What can hang from each mark
Z_317: Z_99 Z_676
Z_676: Z_317
Z_908: Z_676
Z_638: Z_99 Z_393
Z_99: Z_317 Z_638 Z_744
Z_393: Z_317 Z_638 Z_744
Z_744: Z_99

Every row comes from one small tree of marks. The marks that hang from a mark follow it in brackets, in the order of their numbers. Every link used is in the known rows. Which tree was each row made from?
Known rows
Z_908(Z_676(Z_317(Z_99))): [ 28  11   6  -4 -20  18   2  27  18  29   0 -18  -1   4  -1 -11  -2]
Z_393(Z_638(Z_99) Z_744): [ 26  -7   9  -4   5  32  -4   8  24  12   4  37   8   3 -18 -17 -66]
Z_317(Z_99(Z_638 Z_744) Z_676): [ -5  -8  13 -18 -12  19 -13   9  -1  -5   5  16   8   1  -2 -17 -59]
Z_99(Z_638 Z_744): [-10 -21   1 -27   8  20  -6  13   7  -4   3  17   5   5  -5 -14 -57]
Z_638(Z_99 Z_393(Z_317(Z_676))): [-35 -11   7  12 -12  27  -9  -3  14   1   3  15   6  -1  -6  -9 -55]
Z_99(Z_638(Z_393) Z_744): [-24 -34  -1 -27  10  21  -6  10   3  -5   4  27   6   1   8  -7 -58]
Z_317(Z_99(Z_744) Z_676): [  0   5  19 -15 -13  12 -10   5   0  -2   2   8   5   1  -2 -11 -23]
Z_908(Z_676(Z_317(Z_99(Z_638(Z_393) Z_744)))): [ 10 -18   2 -19 -14  25  -1  28   9  19   3   9   4   3  15  -8 -42]
Z_99(Z_317): [-18  -8 -16   1   6  16  -3  11  10   2   0 -20   5   6 -12  -4 -21]
Z_99(Z_317(Z_676) Z_638 Z_744): [-26 -28 -15 -21   7  22 -15   8  -1 -19   4   3  15   6 -13  -9 -78]
Z_744(Z_99(Z_317)): [  3  -3 -12  15   3  20  -8  13  11   5   4   1   2  -3  -9  -5 -53]
Z_744(Z_99(Z_638)): [ 12  -3  -1   5   1  23  -9  14  13   8   7  18  -1  -6 -10 -19 -73]
Z_676(Z_317): [ 12  13   1 -10  -5  13   8  14  19   1   0 -10 -13   3 -11 -11  -2]
Z_317(Z_99(Z_638(Z_393) Z_744) Z_676): [-18 -19  11 -18 -11  21 -13   7  -6  -6   6  26   9  -3  10 -12 -59]
Z_638(Z_99(Z_317(Z_676) Z_744) Z_393): [-43 -25  -7  -7   1  22 -11  -3  -5 -15   4  22  15   4   8   4 -68]
Z_744(Z_99): [ 17   9   6   9   0  17  -6  10  14  12   4  10  -3  -6  -9 -12 -37]
Z_638(Z_99): [ -9   8   6   2  -4  17  -2   2  13  10   2   6   3   4  -8 -13 -38]
Z_393(Z_744(Z_99)): [ 40   1   8   0  -7  19  -6   8  31  13   4  27  -1  -6  -9 -14 -41]
Z_676(Z_317(Z_99)): [ 16  16   7  -3 -18  14   9  19  15   6   2  -6 -11   3   1 -12  -6]
Z_908(Z_676(Z_317(Z_99(Z_638 Z_744)))): [ 22  -8   3 -19 -16  24  -1  31  13  19   3  -1   4   7   4 -13 -42]

Which tree is each row?
[ -3 -10 -15  11   0  25 -17  11   6  -5   8   6   8  -6 -17 -14 -91]  Z_744(Z_99(Z_317(Z_676) Z_638))
[  0 -24   9   5 -19  27  -2  13  31  14   1  23   3  -3   5  -8 -27]  Z_638(Z_393(Z_317(Z_99) Z_744))
[ 11 -18   8  10 -14  28 -14   4  30   3   5  32   2 -11 -11  -9 -53]  Z_638(Z_393(Z_317(Z_676) Z_744(Z_99)))
[ -2 -16 -19  11   4  26 -10  18  10   2   7   8   6  -3 -10 -12 -88]  Z_744(Z_99(Z_317 Z_638))
[-41 -41 -17 -20   9  24 -15   6  -6 -20   5  15  15   2   1  -2 -77]  Z_99(Z_317(Z_676) Z_638(Z_393) Z_744)
[ -4   4  11  -3 -15  18 -11   8   4   4   4   1   6  -3  -8 -23 -47]  Z_317(Z_99(Z_638) Z_676)
[ 12  -9   0  -6 -18  25   0  27  13  26   3  -4   2   1   9 -12 -32]  Z_908(Z_676(Z_317(Z_99(Z_638(Z_393)))))
[ -2 -16   2 -20 -12  22   5  22   5  -5   5  24  -5   3  16  -9 -48]  Z_676(Z_317(Z_99(Z_638(Z_393) Z_744)))
[-24 -35 -20 -20  12  23  -7  16   3 -11   4   7  12   9  -5  -6 -74]  Z_99(Z_317 Z_638 Z_744)
[ -5 -14   6  -3  -8  22  -2  -1  22  10   3  36   7   0   7  -7 -45]  Z_638(Z_99 Z_393(Z_744))
[-26 -10  -6  -8  -1  20 -11  -1   0 -13   4  10  15   9  -9  -4 -68]  Z_638(Z_99(Z_317(Z_676) Z_744))
[-20 -19  -8   2  -9  25 -11  -5  15  -4   4  24  15   1   1  -2 -64]  Z_638(Z_99(Z_317(Z_676)) Z_393(Z_744))
[ 10  -5   4 -21 -13  20   5  24   9  -4   5  16  -5   6   6 -14 -48]  Z_676(Z_317(Z_99(Z_638 Z_744)))
[  7 -23  -8   6  -2  23  -8   8  21   5   4  28   5  -7   5   0 -50]  Z_638(Z_393(Z_744(Z_99(Z_317))))
[-22 -25   9  -2 -10  24  -3  15  13   5   2  19   3   1  11  -2 -31]  Z_638(Z_393(Z_317(Z_99(Z_744))))
[ 15   6   9 -18 -14  14   7  20  10  -2   2   8  -9   6   6  -8 -15]  Z_676(Z_317(Z_99(Z_744)))
[  0 -14  11  -7 -20  22 -12   5  12   4   5  24   8  -6   5 -18 -52]  Z_317(Z_99(Z_638(Z_393(Z_744))) Z_676)
[-40 -19 -14   9   1  23  -3   3   4   2   3   9  11   3   9   1 -54]  Z_638(Z_99(Z_317) Z_393)
[-24   1  -8   8  -5  20  -9  -1   5  -4   3  -6  11   5 -14  -9 -55]  Z_638(Z_99(Z_317(Z_676)))
